Each row was made from one path, in order. Every step used is in the known rows, and no mark comes twice. Write each row's path.
Known rows
kego, vege: [  8 -11  11  -8  -8  -4  13  44  10  29  17   1  27  -8   5  -2  25   8
 -11 -15 -15  25   4  18  15 -10   1]
bemi, vege: [ 16  -2  -1   3  -5   9  -3 -18  -3  34  23   4  22 -12  16  -9 -28  29
  -2 -15   7  23   1  23  25  -1   0]
vege, dorim, leze, luret: [ 18 -26  -4 -22 -10 -14   1  25 -13  24  22  13   6  -9  22  -1   5  16
  21   6 -15  27  15   1  18  34  11]
bemi, leze, kego: [  7 -11   9 -13  -1   9   6   6   3  31  25   0  -4 -10  24 -13  -6  40
 -17 -26   0  21  -9  18  26  23  23]
benud, bemi, leze: [  8  10   7  12 -11   9 -34   2  -8  28  25  -4   4  -4  22 -13   9  31
 -33 -18   3  31   1  16  25  14   3]
leze, luret, vege, bemi: [ 13 -31 -18 -26   5  -9  17 -34  -5  31  20   4   7  -3 -16   3  -3  48
  18 -10  -5  27  -5 -15  18  22  18]
dorim, leze, kego: [ 24 -18   4  -5  -4 -17   6   7  21  34  19   4  -4 -20  10 -14  -6  15
  -2 -35 -11  11   2   6  15  19  21]
benud, bemi, leze, luret, vege, kego: [ 15   0 -14 -15  -3   8 -36  47 -13  32  28   0   2   7  -8 -12  -3  68
 -17 -16   7  31   0   3  29  28  27]
redav, leze, kego: [ 19 -22   3  19 -11  -9  28   6  16  55  20  -1  -8 -18   7 -11  -3  37
 -10 -27 -11  26 -10   8   8  16  28]
redav, vege: [  1 -11  -2  -1 -10  -4  15  -5   5  27  21  -7  27 -18 -18  -8  10  22
 -12  -7  -5  22   5  11  12 -19   7]
leze, luret, vege: [  4 -16 -13 -14   2 -11   4  18  -8  33  20  -3   6  -5 -12  -3   1  63
  -5   3 -10  28  -4  -3  17  18  23]
dorim, leze, luret: [  9 -13   0 -11  -5 -23  13   4   6  26  19   7   6 -19   8  -3   9  17
  -1  -7 -15  28  12   2  16  25  14]
leze, luret, vege, bemi, benud: [ 20 -27 -17 -34   5  -2  10 -18  -8  27  20   6 -12  -5  -6  -1   3  54
 -13  -8   6  29  -3  -6  22  18  15]
redav, leze, luret, vege: [  7 -20 -14   7  -9 -11  26  18   3  51  21  -5  -3 -13 -22  -4   1  64
  -5  -1 -11  37  -3 -12   9  19  23]
dorim, vege, bemi, leze: [-11 -26  -6 -43  -6  16  10 -58  14  25  26   6  16  -2 -22  -8  -2  12
   9 -24   8  25  13  -1  26   1  -2]
leze, luret: [  1 -10   2 -10  -2 -17  14   1  -9  28  19   3  11 -11  12   1  10  37
  -6   4 -12  34   0  13  17  22  20]
redav, leze: [  9 -15   0  19 -15  -4  21   2  12  45  20   1   2 -18   0  -8  10  23
  -3 -11 -12  30   3   9  10  10   9]
kego, leze, luret: [  0 -15   6   4  -7 -19  29   5  -2  35  17   2   6 -26  18   2  14  48
 -12  -5 -21  40   4  17  18  22  17]
benud, bemi, vege: [ 26  12   1  28 -11   3 -36 -17  -9  40  24  -1  18  -6  21 -13 -27  35
 -24 -23   9  27  -1  19  21  -3   0]
dorim, vege, bemi: [ -2 -31  -9 -35  -6  -4  11 -61  17  30  20   8  21  -1 -30  -4   1   7
  22 -24  -2  22  11  -2  17  -7   2]
luret, vege: [  9 -15 -13 -10  -1   1  -9  13   3  32  18  -3   8  -4 -15 -10  -1  47
   4  -9  -7  16  -2   2  18   5  10]
leze, luret, vege, dorim: [ 13 -30 -16 -26  -4  -3  -8  35 -28  31  21   4   7   7   2   0  -5  61
  19  16 -10  28   0  -6  19  27  20]
luret, vege, redav: [ 21  -8 -13 -14   1  10 -15  45  21  31  21   6  11   3 -25  -8  -5  38
  26  11   1  14   2   7  21  11  10]
vege, bemi: [ 17 -25  -3 -12  -1   0  14 -53   4  25  19   9  13  -8   7  -1   6   9
  24 -20  -4  20   2   7  20  13   4]
bemi, vege, dorim: [ 26 -16  -6  -8 -10  17 -15   4 -21  31  26  11  21  -1  31  -7 -34  27
  18  -1   7  23   4  19  27   7  -2]
vege, luret: [ 18 -30  -6 -10  -5   0 -14 -11  -3  22  20   7  11  -8  11  -2   3  12
  22   5 -16  27   5   9  21  16  11]
kego, vege, redav: [ 19  -3  10 -12  -7   5   6  74  28  28  21  12  29   1  -6  -2  20  -1
   8   6  -8  23   9  23  19  -3   2]
leze, kego: [ 17 -15   6  -4   0 -11   7   5   6  37  19   0   2  -9  16  -9  -5  35
  -8 -25 -10  17 -10  16  16  16  27]
kego, vege, dorim: [ 18 -24   7 -19 -15   4  -1  61 -10  26  20   8  27   5  20  -1  20   5
  11  -2 -15  26   8  16  17  -1  -2]
benud, bemi, vege, dorim: [ 36  -1  -2  18 -16  11 -49   6 -30  39  26   7  19   5  36 -11 -31  32
  -5 -13   9  27   2  16  23   5  -3]
redav, leze, kego, vege: [ 20 -22  13  14 -15  -9  39  52  23  56  20  -1   6 -15   2  -9  10  24
 -21 -33 -15  29  -7   7   5  -2  21]
kego, vege, bemi: [ 15 -26   6 -19  -5   0  25  -6  13  27  19   9  27  -5   2   2  20  -4
  11 -26 -10  24   3   7  17  -6  -3]

Write each row's path
[ 34 -37 -14 -22  -6  -3 -16  43   3  37  23   6  -7  -3   1 -16 -20  38
  21 -24  -7   6   0 -12  16  23  21]  luret, vege, dorim, leze, kego
[ 10 -19  -5  -1 -13  -2  24  30  17  32  22   1  26 -29 -21  -8  11  28
   3 -23  -9  22  15  23  19 -16  14]  redav, vege, kego, leze
[ 30 -19  12   0 -12   8 -31  48   0  36  27  -1   8   0  24 -11   2  23
 -30 -28  -7  33  -6   4  21   8  16]  benud, bemi, leze, kego, vege, luret
[ 16  -9   9   4 -14  -6  41  82  27  47  23  10  19  -7  -9   4  22  17
   3  16 -11  44   7   9   9  10  13]  kego, vege, redav, leze, luret
[ 18 -27  -7 -11 -19  -1   4  19   1  22  24   4  23 -17  -6 -10   5   0
  12  -5  -6  15  19  -2  12  -8  -3]  redav, vege, dorim, leze
[  6   3  -7   0  -5   3 -28  20 -18  35  25  -9  -2   1  -1 -10  -1  73
 -37  -8   3  37  -5  -5  23  23  18]  benud, bemi, leze, luret, vege
[ 11 -14  -8 -14  -7   0   9  26  10  25  23   2  30 -12 -26 -10   6  16
  13 -16  -2  16  10  19  18 -14  18]  redav, vege, kego
[ 26 -30 -18 -21 -10   4 -22  36  -1  28  22   7   3  -3  -6 -12  -6  27
  28  -8  -9  10  12 -11  18  15   2]  luret, vege, dorim, leze
[ 27 -28 -19 -35   2  -7  10 -15   7  25  21   8 -16 -15 -12  -5   3  34
  -8 -18   4  23   8 -18  21  20   9]  dorim, leze, luret, vege, bemi, benud
[  4 -12  -6  -6 -18   3  13  25  43  50  24   9  14  -4 -46 -10   1  15
  19   5   0  29  17   6  10  -4   6]  dorim, vege, redav, leze
[ 17   3  12  12  -7   3 -27   8  -4  38  25  -5  -7  -5  28 -16  -5  45
 -42 -34   3  24 -12  15  22  20  22]  benud, bemi, leze, kego
[ 22  -8   9  10 -17   6  27  80  37  46  23  10  20  -8 -12  -4  22   2
   9   3  -8  31  10  14  10  -4   0]  kego, vege, redav, leze
[ 19 -19 -19 -23   1   6 -17  41   8  31  21   6  11   1 -25 -11  -4  43
  24 -18  -3  11   4   9  24  10  22]  luret, vege, kego
[ 30 -13   4  15 -10  -1  23  41  34  55  24  10  -4 -10  -4 -10  -7  29
  14  -6  -3  22  -7  13  11  23  28]  vege, redav, leze, kego
[  1  -8  -4 -29  -7   1  -8  21  31  31  21  10  23   4 -38  -9  -1  12
  24   8   0  21  16  15  18  -4   6]  dorim, vege, redav
[ 16  -8   1   9 -10  -7  29  37  18  45  24  11   4 -10  -5   0   8  31
  14  23  -7  40   5   9  12  30  20]  vege, redav, leze, luret
[ 17 -26   5 -26 -15 -14  12  69  -6  26  21  13  20  -6  19   2  19   1
   9  -1 -20  32  17  -1  14  15   4]  kego, vege, dorim, leze, luret
[ 25  -6  -8 -10  -2  14 -11  14   3  32  26  14  25  -6   9 -11 -31  23
  23 -23  10  16   6  30  31   4  11]  bemi, vege, kego
[ 17 -22  -6 -20  -7   6  23 -38   4  22  22   1   9 -19 -13  -6  15  13
 -21 -17  11  22   6   7  17 -18   0]  redav, vege, bemi, benud
[ 14 -13  -9  -7  -1  -5  13  52  17  39  21   6   4 -14 -18  -1   1  65
  11  15 -10  31   4   7  21  21  18]  kego, leze, luret, vege, redav
[ 23 -20  -3 -21  -1   5   6 -37   1  21  18  10  -6  -9  15  -4  12  12
 -10 -19   6  22   3  14  25  11   0]  vege, bemi, benud
[ -3 -24  -6 -25 -12  -5   5  25  27  37  20   8  19 -14 -32 -11   4  27
  15 -29 -13  24  21  21  23  -8  14]  dorim, vege, kego, leze
[ 13 -31  -9  -8 -10   1   2 -11   0  23  23  -2  27 -16 -17  -4   4  13
  12   7 -10  25   7   1  14 -13  10]  redav, vege, luret
[ 19 -30 -17 -21  -7  10 -22  32 -17  29  22   3   9   6  -1  -7  -5  45
  23   3  -6  16   2  -1  20  13   8]  luret, vege, dorim
[ 19 -31 -18 -20   1   6   4 -37   6  30  20   3   9  -3 -17  -5  -4  34
  24 -22  -2  14  -3 -10  19   8   7]  luret, vege, bemi
[ 14 -19 -18 -28   5  -7  -3  45  -3  31  22   6   9   1 -22  -5  -4  59
  18  -6  -7  23   2   4  23  24  33]  leze, luret, vege, kego
[ 16 -35 -18  -3 -14  -1  14  39 -18  49  25   2  -3  -1  -5  -2  -3  62
  15  13 -10  37   1 -14  10  27  21]  redav, leze, luret, vege, dorim
[ -8 -23  -6 -31  -9 -19  19  26  16  39  21   9  17 -15 -30  -4   6  43
   8 -17 -16  36  20  16  22   6  27]  dorim, vege, kego, leze, luret
[ 17 -17  15  -9  -4 -10  18  51  15  39  18   0  16  -7  11  -7  10  21
 -19 -31 -15  21  -8  17  13  -4  21]  leze, kego, vege
[ 12 -34 -12 -12 -10  -4   8  40 -22  38  21   2   1  -9   8   0  -1  71
  11   6 -17  34   3  -1  20  25  16]  kego, leze, luret, vege, dorim
[ 28 -37   7 -16  -5  -5   4  44   9  34  20   4  16  -5  11  -3   3  13
   6 -18 -20  24  -5   7  15   3  22]  leze, kego, vege, luret
[ 16  -9 -12 -20   4  -3  -1  50   9  32  22   7   9   2 -22  -1  -3  53
  18  23  -2  25   0   1  20  24  21]  leze, luret, vege, redav
[ 17 -12  -3  -3  -4  -2  18  19  -2  40  25  13  18 -23  16  -2 -27  50
   9 -18   0  34   8  29  31  16  21]  bemi, vege, kego, leze, luret
[ 38  20   2  23  -9  12 -42  17   9  39  26  10  21   1  10 -11 -29  25
  -1  -3  15  24   2  24  25   4  -2]  benud, bemi, vege, redav
[ 16 -24 -20  -7  -7  -5  18  49   7  50  24   5   0  -7 -29  -7  -2  61
  17  -8  -7  32   2  -5  14  24  33]  redav, leze, luret, vege, kego
[ 15 -18   0  -3  -8  -2   9  29  14  32  19   9  10 -20   3  -8  10  27
  15 -26 -15  22  12  29  26  13  16]  vege, kego, leze
[ 27 -33  -3 -13 -15  -7  10  26   3  32  25   2  12 -18  -2 -13  -8  12
   8 -22  -6   9   7  -4  10  -1  17]  redav, vege, dorim, leze, kego
[ 24 -32  10 -18  -1  -7  30   0  17  37  19   7  17  -5   8  -2   6   8
   3 -42  -8  19  -9   5  14   1  17]  leze, kego, vege, bemi
[ 11 -36 -13 -12   0 -10  33 -29   0  38  19   2   3 -19 -11   4   1  60
  13 -18 -12  32  -1 -11  18  20  16]  kego, leze, luret, vege, bemi
[ 38  -7  -6  20 -11   7 -51 -27 -14  36  25   4  18  -3  21  -9 -33  26
  -1 -10   4  30   1   9  23   4   2]  benud, bemi, vege, luret
